Each row was made from one path, in order. Every step used is in the known rows, and no mark comes twice. Write each row's path.
Known rows:
neve-kasin-bive: [ 7.10  3.31  0.80 -3.37 -0.64  1.71  2.13  0.60  0.59  1.07  0.40 -1.82
  0.66 -1.65  0.06 -3.52  0.62 -2.64  6.05  1.60  0.10 -0.33 -0.94]
sapen-bive-nize: [ 0.18  3.12  1.26 -1.28 -2.76  1.23 -0.20 -1.38 -0.33 -1.15  0.57  4.26
 -0.07 -2.06  0.30 -2.23  0.53 -0.79 -5.22  1.27  7.00 -0.46  5.89]
temus-bive-neve-kasin-nize: [ 4.60  3.73  0.59 -2.73  1.01  1.74  2.00  0.14 -1.83  0.76  1.46  2.29
  2.33 -2.86  0.12 -1.43  1.50  0.29  1.29  2.38 -0.33 -0.39 -2.15]
temus-bive: [-2.60  2.35  1.16 -1.27  1.38  0.97 -1.25 -0.30  0.21  1.67 -1.47  4.85
  1.24 -2.12 -1.00 -2.17  1.12 -0.06  4.98  1.54  1.22  0.35  0.10]
levez-bive-temus: [ 1.01  2.56  2.66 -1.73 -2.06  0.98 -0.47 -0.10  2.30 -0.67  0.86  4.35
 -0.89 -1.73 -0.02 -2.38 -0.55 -0.31 -1.85  0.33  1.99 -0.35  2.11]
neve-kasin: [ 3.23  3.90  0.60 -2.68 -1.65  1.35  1.58  3.08  0.75  0.84  0.35  0.39
 -0.41 -2.27  0.07 -4.20  1.08 -2.72  1.83  0.45  0.01 -0.82 -0.07]
sapen-nize-kasin-levez-bive: [ 0.96  3.26  2.72 -0.95  0.50  3.04  0.34  2.92 -0.65  0.36  1.76  0.30
  1.55 -0.36  1.36 -2.67 -1.34 -0.70  0.32  1.19  3.80 -1.42  3.06]
kasin-bive-nize-seko: [ 4.04  3.14  0.25 -1.90 -3.07 -0.96 -0.95 -0.64  0.49 -0.83  2.54  2.25
  3.67 -0.48  0.15 -1.52  0.28 -0.46  2.40  1.55  2.36 -1.56  1.21]
temus-bive-nize: [-3.13  2.69  1.12 -1.14  0.16  1.15 -1.16 -1.59 -0.86 -0.07 -0.33  4.29
  0.24 -2.74 -0.19 -1.09  1.07  0.02  1.41  1.96  3.99  0.34  2.18]
temus-bive-nize-kasin-levez: [-2.20  2.55  1.97 -0.67  0.79  4.24 -0.71  0.56  0.16 -0.55  0.49 -1.01
  0.33 -2.09 -1.84 -0.68 -0.77  0.66 -1.03  2.29  1.63  0.08  0.85]
temus-nize-seko: [-2.71  3.26 -0.52 -0.86 -0.48 -2.26 -1.93  3.53 -1.20  0.29  1.41  4.29
  3.24 -0.59  1.31 -2.54  0.07 -0.55  2.19  1.09 -4.27 -2.13  0.38]
nize-kasin-bive: [ 0.64  3.00  1.74 -1.54  1.11  1.76 -0.78  1.36  1.70  0.84  1.29 -1.44
  2.14 -1.29 -1.50 -2.62 -0.22 -0.40  5.05  1.73 -0.52 -0.20 -0.80]
levez-kasin-nize-seko: [ 5.13  4.03  0.29 -2.28 -3.04 -2.16 -0.52 -0.54 -0.38  0.43  2.68  3.65
  4.05  0.29  1.04 -2.61  0.18 -1.51  5.40 -0.14 -1.43 -2.46 -3.27]
bive-neve-kasin: [ 2.54  4.26  0.98 -2.26 -1.25  2.04  1.68  2.50  0.45  0.80  1.51 -0.41
  0.99 -3.21 -0.55 -3.35  2.52 -0.39 -2.95  0.48  3.79 -1.00 -1.77]
sapen-bive: [ 0.63  2.69  1.37 -1.38 -1.60  1.18 -0.28 -0.17  0.75  0.60 -0.58  4.73
  0.97 -1.39 -0.47 -3.48  0.54 -0.76 -1.65  0.74  4.28 -0.33  3.81]
sapen-nize-kasin-bive: [ 1.27  3.11  1.28 -1.28  0.90  0.64 -0.21  1.19 -0.14  0.16  2.02  0.92
  2.32 -0.74  1.64 -2.57 -1.33 -0.85  6.19  2.02  2.80 -0.68  3.53]
neve-kasin-levez: [ 6.78  3.35  0.82 -2.88 -2.05  3.87  2.04  3.83  0.86  0.95  0.04 -2.20
 -0.78 -1.80 -0.73 -3.70  0.66 -2.47  0.33 -0.15  1.26 -1.04 -1.01]
kasin-levez-bive-nize-seko: [ 3.70  3.34  1.76 -1.54 -3.46  1.46 -0.48  1.12 -0.07 -0.59  2.31  1.59
  2.83 -0.03 -0.18 -1.74  0.34 -0.31 -3.46  0.66  3.41 -2.33  0.75]
levez-kasin-bive-temus-nize: [ 2.04  2.27  1.66 -2.17  0.23  0.15  0.12 -4.46 -0.25 -0.79  0.52 -1.22
 -1.20 -1.84  2.18 -0.92 -1.63 -0.98  5.49  1.63 -0.18  0.10 -1.06]
sapen-bive-seko: [ 1.91  2.55  1.94 -1.22 -0.36  0.65 -0.53 -1.50  1.41 -1.60 -0.23  5.75
  3.18  0.02 -0.79 -3.66 -1.80 -0.67 -5.64  0.30  3.72  1.51  4.65]
sapen-bive-temus-nize-seko: [ 0.10  2.32  0.56 -0.70 -3.33 -1.78 -0.68 -0.01  1.02 -2.50  1.35  6.59
  1.16 -0.14  1.54 -1.85 -2.99  0.10 -4.88  2.01 -3.85 -1.51  5.69]
levez-bive-temus-nize-kasin: [-4.93  2.92  2.74 -0.58  1.25  0.89 -0.72  1.76  0.42 -1.61  1.92  0.90
 -1.03 -1.79  1.08 -1.43 -2.55 -0.01 -2.50  2.35 -5.49 -0.48  2.08]
levez-bive-nize-kasin: [-3.72  3.96  2.93 -0.85 -0.26  1.76 -0.64  0.97 -0.05 -0.83  2.50  0.12
  0.58 -1.98 -0.20 -2.04  0.26 -0.63 -2.91  1.89  1.91 -0.77  1.77]
kasin-bive: [ 3.26  2.54  1.01 -2.30  0.15  1.14 -0.76 -0.03  0.68  1.49  0.15  1.22
  1.85 -1.54 -0.60 -2.66  1.01 -0.74  6.01  0.85  3.02 -0.14 -0.31]

Which path is each row?
[ 2.31  3.04  2.81 -1.60  0.14  4.12 -0.18  1.12 -0.12  1.70  1.06 -0.29
  2.51 -2.03 -1.54 -1.87  2.56  1.78 -4.59 -0.01  7.84 -0.98 -2.39] : kasin-levez-bive-neve
[ 6.61  2.93 -0.14 -2.68 -2.41 -1.18  1.92  0.74  0.93 -2.04  2.31  0.04
  0.71 -0.41  2.07 -1.85 -2.96 -1.77  2.82  2.86 -7.98 -1.52  0.84] : neve-kasin-bive-temus-nize-seko
[-3.04  2.90  1.02 -0.68  2.16  2.98 -1.20  5.01 -0.87  0.48  0.89 -2.61
  0.42 -1.63 -0.30 -1.93 -0.97 -0.16 -0.21  1.08 -3.24 -0.89 -0.47] : temus-nize-kasin-levez
[ 3.94  3.74  0.99 -2.53 -1.00  0.08 -0.24 -1.22 -1.25  1.05  1.35  2.15
  1.23 -1.37  1.10 -2.54  0.94 -1.84  5.50 -0.41  2.02 -1.08 -2.61] : levez-kasin-nize
[-0.32  3.51  3.63 -0.84  1.22  4.74 -0.24  2.51  0.85  1.04  2.19 -2.87
  2.85 -1.84 -2.41 -2.00  1.30  2.04 -5.64  0.89  4.21 -1.08 -2.92] : nize-kasin-levez-bive-neve
[ 0.04  3.76  0.14 -1.11 -4.02 -1.38 -1.56  1.77  0.62 -1.09  2.54  4.51
  2.69 -1.00  0.07 -2.17  0.73 -0.58 -1.71  0.40  2.31 -2.10  2.00] : bive-nize-seko
[ 1.86  2.44  3.70 -1.22 -1.37  4.06 -0.08  2.14  3.42 -1.10  1.64 -0.99
 -0.90 -1.02 -1.64 -1.92 -2.33  0.24 -4.30  0.68 -0.40 -0.52  0.68] : nize-kasin-levez-bive-temus
[ 6.39  3.90  2.10 -2.91 -2.26  4.26  2.84  1.11 -0.96 -0.47  1.31 -3.04
 -1.23 -1.96  0.63 -2.41  0.70 -2.47 -3.37  1.20  3.85 -1.15  0.79] : neve-kasin-levez-bive-nize
[-2.39  2.23  0.61 -1.21 -0.65 -0.12 -1.43  1.86  0.31 -1.26  0.71  3.72
 -1.91 -2.54  1.55 -1.54 -1.25 -0.25 -1.21  0.60 -1.75 -0.36  2.90] : bive-temus-nize
[-1.55  2.16  1.62 -0.67  0.02  3.02 -0.98  4.08  1.37 -1.71  1.52 -1.54
 -1.75 -1.85 -0.21 -1.05 -3.01  0.33 -3.75  0.90 -4.08 -0.54  1.50] : bive-temus-nize-kasin-levez
[ 2.19  2.24  2.23 -1.54 -0.97  1.75 -0.62  0.41  3.94 -1.31  1.91 -0.31
 -0.10 -1.46 -1.39 -1.80 -2.26  0.09  1.56  1.55 -1.39  0.17  1.05] : nize-kasin-bive-temus
[-6.61  3.44  0.98 -0.46  2.44  0.54 -1.65  4.15 -0.94  0.14  1.19  0.10
  0.79 -2.06  0.57 -2.45 -0.46 -0.53  1.24  1.72 -4.40 -0.78  0.44] : temus-nize-kasin
[-3.61  3.43  2.91 -0.40  3.58  4.00 -0.47  2.96 -1.97  0.69  2.16 -3.68
  2.44 -2.20 -0.38 -1.00  0.61  2.16 -5.20  2.00  0.37 -1.15 -2.49] : temus-nize-kasin-levez-bive-neve
[ 1.64  2.87  3.75 -1.04  1.94  3.60 -0.46  1.75  1.89 -1.13  1.36 -1.04
  3.56  0.51 -2.13 -2.99 -2.57 -0.16 -4.76  0.35 -0.14  0.94 -0.40] : nize-kasin-levez-bive-seko
[-1.08  2.78  1.32 -1.03 -1.66 -1.96 -0.98  1.08  0.37 -1.61  2.10  5.09
  1.33 -0.29  1.93 -1.71 -1.91 -0.01 -1.49  1.76 -5.29 -1.80  2.00] : levez-bive-temus-nize-seko
[ 7.91  4.88  0.95 -2.84 -2.40 -0.34  2.29  2.05 -1.24  0.11  4.48  2.26
  5.19 -0.58  0.86 -2.65  1.17 -0.29 -2.11  1.66 -2.24 -2.85 -2.68] : levez-bive-neve-kasin-nize-seko
[ 1.52  1.76  0.75 -1.86  0.39  0.31 -0.77 -0.54  0.14 -1.05  0.76  1.49
 -0.87 -2.02  1.48 -0.79 -1.83 -0.08  2.93  1.79 -1.61  0.16  2.07] : kasin-bive-temus-nize
[ 0.73  3.04  2.75 -1.56  1.31  0.59 -0.92 -0.40  0.73 -0.68  0.53  4.21
  3.52 -0.20 -0.37 -3.49 -0.75 -0.74 -2.28  0.06  2.25  1.19  1.04] : levez-bive-seko
[-2.96  3.03  2.48 -0.77  3.07  3.34 -0.49  3.52 -1.67  0.66  0.97 -2.85
  0.96 -1.20  0.23 -1.87 -0.83 -0.17 -0.42  1.93 -3.40 -1.00 -0.68] : temus-nize-kasin-levez-bive
[ 0.69  3.53  1.28 -1.95  1.00  2.38  1.79 -0.17 -0.20  1.23 -0.02  0.94
  1.51 -3.32 -0.87 -2.27  2.13  0.45  0.22  2.35  2.12 -0.08 -2.16] : temus-bive-neve-kasin
[-1.17  2.56 -0.06 -0.85 -2.60 -2.19 -1.67  2.56  1.08 -1.84  2.05  5.30
  0.97 -0.85  1.38 -1.70 -2.02  0.05 -1.33  0.88 -5.05 -1.78  2.43] : bive-temus-nize-seko
[-1.40  2.70  1.66 -0.96  4.69  0.49 -1.23  0.39 -0.42 -1.72  1.55 -1.17
  3.95 -0.22  0.18 -1.86 -3.32 -0.20  1.52  2.30 -5.02  1.52  0.57] : temus-nize-kasin-bive-seko
[ 3.08  3.43  2.30 -2.15  0.47  1.64  0.20 -4.53  0.10  1.76  1.05 -2.32
  2.98 -2.30 -0.65 -1.66  2.58  0.80  3.78  0.74  8.33 -0.26 -5.06] : levez-kasin-bive-neve
[ 6.91  3.48  2.16 -3.00 -1.06  4.15  2.76  2.36  0.08  1.27  0.14 -2.48
 -0.20 -1.30 -0.20 -3.65  0.72 -2.48  0.12  0.74  1.07 -1.10 -1.30] : neve-kasin-levez-bive
[ 1.01  3.01  2.30 -0.79 -2.10  4.34  0.22  0.82  0.80 -1.57  1.40 -1.02
  0.00 -1.40 -1.41 -1.78 -1.27 -0.15 -7.66  1.55  4.62 -0.64  4.36] : sapen-bive-nize-kasin-levez
[ 3.25  3.35  1.81 -2.47 -1.15  1.10  0.22 -5.22 -0.76  0.05  1.08 -1.96
  0.46 -1.98  0.88 -1.36  1.08 -1.54  5.04  1.16  7.26 -0.26 -1.34] : levez-kasin-bive-nize
[ 2.60  2.89  1.46 -1.89  0.61  1.73 -0.69 -0.62  0.33  1.44  1.31  0.40
  3.36 -2.48 -1.27 -1.71  2.49  1.62  1.24  0.82  6.81 -0.22 -2.00] : kasin-bive-neve
[ 7.95  4.78 -0.42 -2.70 -3.23 -0.67  1.62  3.53 -0.41 -0.22  4.38  2.50
  4.75 -1.03  0.35 -2.71  1.19 -0.27 -1.99  0.81 -2.11 -2.77 -2.38] : bive-neve-kasin-nize-seko
